Each row comes from the steps of one path. Every step used is in the known rows, and no mark comes twice. Write the path behind each row, first mark first.
Known rows:
bive > pibib > duzo > zavi: [ 0.00  0.05 -0.11 -0.17  0.03  0.25  0.07  0.09  0.20 -0.41  0.19 -0.34
 -0.12 -0.17  0.22  0.38 -0.07 -0.06  0.08 -0.32 -0.04  0.07  0.02 -0.52]
sile > pibib: [-0.07 -0.04  0.05  0.08  0.18  0.31 -0.02 -0.16  0.06 -0.01  0.10 -0.10
 -0.11  0.15 -0.13  0.00 -0.06 -0.12 -0.06  0.05 -0.03 -0.07  0.16  0.11]
pesi > bive > pibib > ragid: [ 0.32 -0.08  0.08 -0.01  0.10  0.08 -0.25  0.07  0.54 -0.23  0.21  0.12
  0.12 -0.07  0.28  0.21 -0.01 -0.14 -0.13  0.04 -0.11 -0.08  0.07  0.18]
ragid > pesi > sile > pibib > duzo: [-0.20 -0.08  0.18  0.04  0.25  0.00  0.16 -0.25  0.04 -0.21  0.23 -0.25
 -0.17  0.40  0.07  0.46 -0.14  0.11 -0.11  0.06  0.07 -0.09 -0.08 -0.02]
ragid > pibib > sile: [ 0.05 -0.04  0.18  0.07  0.20 -0.13 -0.12 -0.15  0.17 -0.04  0.00  0.02
  0.23  0.22  0.21 -0.21  0.00  0.07 -0.16  0.20  0.24  0.06  0.11  0.25]
zufan > ragid > pibib: [-0.06  0.10  0.09 -0.13  0.23 -0.31 -0.10 -0.30  0.03 -0.13  0.03 -0.22
  0.28  0.16  0.35  0.02  0.05  0.23 -0.12 -0.08  0.10 -0.30  0.24  0.31]
ragid > pesi: [-0.12  0.10  0.12 -0.09  0.16 -0.10  0.10  0.00 -0.05 -0.17  0.11  0.00
  0.02  0.16  0.07  0.04 -0.17  0.01 -0.19 -0.08  0.19 -0.06 -0.21 -0.03]
bive > pibib > ragid: [ 0.13  0.04 -0.11  0.03  0.03 -0.14 -0.09  0.08  0.47 -0.18  0.09 -0.02
  0.27 -0.16  0.23  0.08  0.11 -0.13 -0.19 -0.15 -0.08 -0.19  0.04  0.03]
zufan > ragid > pesi: [-0.18  0.12  0.24 -0.19  0.23 -0.27  0.15 -0.06 -0.02 -0.10  0.25 -0.15
  0.14  0.13  0.22  0.21 -0.20  0.18 -0.23 -0.19  0.19 -0.30 -0.03  0.09]
pesi > sile: [ 0.12 -0.09  0.16  0.13 -0.05 -0.34 -0.01 -0.14  0.02  0.16 -0.07 -0.07
 -0.07  0.18  0.06  0.23 -0.06  0.01 -0.07  0.24 -0.14  0.04  0.06  0.07]
fovu > bive > pibib > duzo: [-0.29  0.06 -0.43  0.20  0.20  0.32  0.00  0.15  0.08 -0.37 -0.04 -0.14
 -0.08  0.03  0.32  0.18  0.22  0.16 -0.10  0.08 -0.10 -0.06  0.00 -0.24]
ragid > pesi > sile > pibib > duzo > zavi: [-0.07  0.00  0.28 -0.10  0.17  0.09  0.24 -0.30  0.06 -0.34  0.39 -0.43
 -0.35  0.23  0.12  0.53 -0.30  0.12 -0.10 -0.07  0.21  0.06  0.09 -0.19]
sile > pibib > duzo > zavi: [-0.11 -0.04  0.03 -0.13  0.07  0.54  0.14 -0.18  0.07 -0.36  0.34 -0.39
 -0.36 -0.13 -0.04  0.26 -0.09  0.02  0.14 -0.23  0.13  0.10  0.25 -0.29]
zufan > ragid > pesi > sile: [-0.10  0.04  0.34 -0.05  0.18 -0.60  0.12 -0.21  0.07  0.08  0.22 -0.21
  0.12  0.32  0.26  0.46 -0.30  0.22 -0.28  0.00  0.06 -0.28  0.05  0.21]
pibib > duzo > pesi: [-0.09 -0.07  0.04 -0.19  0.01  0.13  0.25  0.14  0.05 -0.41  0.15 -0.23
 -0.18 -0.12  0.26 -0.04  0.26  0.08  0.23 -0.06 -0.03  0.07 -0.25 -0.33]
ragid > pesi > bive > pibib > sile: [ 0.09 -0.06  0.39 -0.08  0.37  0.15 -0.13  0.11  0.34 -0.10  0.26  0.15
  0.12  0.44  0.24  0.27 -0.48 -0.17 -0.28  0.25  0.10  0.13 -0.24  0.04]
fovu > bive: [-0.12  0.08 -0.20  0.26  0.10  0.18  0.04  0.03 -0.03 -0.14 -0.09  0.03
 -0.16  0.02  0.09 -0.15  0.10  0.20 -0.13  0.24  0.05  0.04  0.12  0.05]
zufan > ragid > pesi > bive > pibib > sile: [ 0.01 -0.04  0.45 -0.16  0.51 -0.09 -0.10  0.04  0.43 -0.03  0.38 -0.02
  0.22  0.39  0.38  0.41 -0.46 -0.05 -0.31  0.12  0.10 -0.14 -0.07  0.15]
bive > pibib: [-0.02  0.04 -0.11  0.03  0.11  0.04 -0.08  0.05  0.22 -0.04 -0.04 -0.06
  0.15  0.07  0.09  0.14 -0.10 -0.19 -0.09  0.00 -0.18 -0.05 -0.06 -0.15]
ragid > pibib > duzo > pesi: [-0.05 -0.03  0.08 -0.21  0.14 -0.04  0.15 -0.07  0.05 -0.59  0.07 -0.32
  0.02  0.07  0.45 -0.13  0.33  0.21  0.11 -0.02  0.04 -0.01 -0.18 -0.12]
zufan > ragid: [-0.09  0.02  0.08 -0.10  0.13 -0.21  0.04 -0.07  0.03  0.08  0.17 -0.14
  0.12 -0.04  0.16  0.14 -0.04  0.13 -0.04 -0.17 -0.01 -0.23  0.17  0.14]

Which path is each row?
[ 0.00 -0.07  0.28 -0.18  0.21 -0.59  0.16 -0.31  0.17 -0.38  0.15 -0.53
  0.06  0.20  0.65  0.25  0.24  0.34  0.01  0.05 -0.07 -0.21  0.05  0.08]	zufan > ragid > pibib > duzo > pesi > sile
[ 0.23 -0.11  0.25 -0.18  0.18  0.17 -0.12  0.11  0.37 -0.28  0.15 -0.07
 -0.12  0.13  0.31  0.13 -0.18 -0.27  0.01  0.20 -0.30  0.07 -0.25 -0.14]	duzo > pesi > bive > pibib
[ 0.05 -0.16  0.19 -0.07 -0.02 -0.20  0.19 -0.01  0.08 -0.24  0.13 -0.30
 -0.23  0.07  0.32  0.22  0.15  0.11  0.18  0.14 -0.16  0.11 -0.21 -0.18]	pibib > duzo > pesi > sile
[ 0.02 -0.25  0.24 -0.18  0.28  0.61  0.07 -0.07  0.19 -0.46  0.37 -0.22
 -0.42  0.14  0.16  0.12  0.02 -0.04  0.18  0.20 -0.08  0.11 -0.11 -0.08]	sile > pibib > duzo > pesi > bive
[ 0.01 -0.12  0.17  0.22  0.11 -0.03 -0.05 -0.36  0.15  0.12  0.07 -0.15
 -0.15  0.33 -0.12  0.22 -0.20 -0.07 -0.10  0.27 -0.14 -0.05  0.21  0.20]	pesi > sile > pibib
[ 0.20 -0.11  0.34 -0.07 -0.04 -0.36  0.15 -0.11  0.16 -0.03  0.02 -0.18
 -0.13  0.18  0.22  0.08 -0.03 -0.04  0.02  0.25 -0.20  0.12 -0.14 -0.04]	duzo > pesi > sile
[-0.10  0.05  0.17  0.00  0.21  0.03  0.11 -0.13  0.32 -0.28  0.37 -0.04
  0.02  0.08  0.08  0.00 -0.02 -0.03 -0.36 -0.12  0.27 -0.26  0.07  0.23]	sile > pibib > ragid > pesi
[ 0.23 -0.15  0.40  0.06  0.06 -0.23  0.12 -0.25  0.48 -0.19  0.25 -0.21
 -0.19  0.02  0.19  0.01  0.09 -0.10 -0.17  0.21 -0.09 -0.15  0.13  0.24]	duzo > pesi > sile > pibib > ragid
[ 0.00  0.13  0.00  0.31  0.20 -0.38  0.05  0.01  0.43 -0.31  0.06 -0.02
  0.06  0.19  0.47  0.23  0.01  0.11 -0.56  0.18  0.03 -0.21  0.03  0.12]	fovu > bive > pibib > ragid > pesi > sile
[ 0.04 -0.11  0.16  0.00  0.05  0.20  0.13 -0.33  0.10 -0.20  0.29 -0.43
 -0.41  0.09  0.02  0.47 -0.18  0.09  0.08 -0.01  0.03  0.12  0.31 -0.20]	pesi > sile > pibib > duzo > zavi
[ 0.17 -0.13  0.19  0.21  0.04 -0.17 -0.02 -0.30  0.42  0.02  0.19 -0.08
 -0.03  0.07  0.08  0.15  0.04 -0.02 -0.24  0.14 -0.02 -0.15  0.31  0.36]	pesi > sile > pibib > ragid
[ 0.00  0.15  0.07 -0.06  0.14 -0.24  0.02  0.11  0.45 -0.36  0.20  0.00
  0.28 -0.04  0.32  0.14 -0.02 -0.12 -0.40 -0.21  0.12 -0.28 -0.11 -0.01]	bive > pibib > ragid > pesi
[ 0.06 -0.10  0.21 -0.11  0.11 -0.38  0.12 -0.24  0.10 -0.45  0.04 -0.37
 -0.04  0.22  0.49  0.11  0.24  0.21  0.08  0.16 -0.06  0.05 -0.13 -0.04]	ragid > pibib > duzo > pesi > sile
[-0.10 -0.02  0.32  0.10  0.27 -0.15  0.08 -0.30  0.08  0.01  0.17 -0.16
 -0.11  0.50 -0.02  0.29 -0.34 -0.03 -0.27  0.19  0.01 -0.10  0.02  0.16]	ragid > pesi > sile > pibib
[ 0.12 -0.08  0.30 -0.04  0.29  0.25 -0.05 -0.12  0.40 -0.36  0.46  0.07
 -0.10  0.17  0.10  0.12 -0.13  0.01 -0.26  0.06  0.26 -0.13  0.09  0.39]	sile > pibib > ragid > pesi > bive
[-0.14  0.11 -0.28  0.27  0.22  0.20 -0.06  0.07  0.14 -0.19 -0.15 -0.04
 -0.04  0.08  0.17  0.04  0.02  0.00 -0.25  0.20 -0.16 -0.03  0.05 -0.11]	fovu > bive > pibib
[ 0.10 -0.13  0.34  0.06  0.12 -0.08  0.11 -0.28  0.24 -0.06  0.13 -0.27
 -0.30  0.32  0.05  0.08 -0.12 -0.17 -0.03  0.32 -0.23  0.01  0.04  0.06]	duzo > pesi > sile > pibib
[ 0.14 -0.15  0.23 -0.25  0.22  0.16  0.01 -0.08  0.10 -0.61  0.18 -0.19
 -0.14  0.18  0.47  0.01  0.20  0.22  0.16  0.16  0.03  0.13 -0.17  0.03]	ragid > pibib > duzo > pesi > bive
[-0.09  0.03 -0.18  0.32  0.29  0.21 -0.05  0.11  0.27 -0.02 -0.08  0.03
  0.01  0.14  0.24 -0.06 -0.05 -0.03 -0.32  0.36 -0.01  0.09  0.06 -0.08]	fovu > bive > pibib > sile
[ 0.19 -0.02  0.30 -0.10  0.09 -0.06 -0.02  0.08  0.27 -0.34  0.38  0.17
  0.06  0.02  0.27  0.13 -0.07  0.12 -0.21  0.01  0.29 -0.05 -0.09  0.31]	pibib > ragid > pesi > bive
[ 0.06 -0.12 -0.05 -0.10  0.22  0.31 -0.15  0.12  0.20 -0.30  0.15 -0.07
 -0.04  0.11  0.24  0.42 -0.04 -0.01  0.09  0.05 -0.16  0.07 -0.13 -0.17]	pesi > bive > pibib > duzo
[ 0.13  0.06  0.21  0.07  0.13 -0.58  0.02 -0.03  0.52 -0.20  0.15 -0.04
  0.23  0.16  0.36  0.34 -0.10 -0.10 -0.41 -0.03  0.00 -0.21 -0.10  0.09]	bive > pibib > ragid > pesi > sile
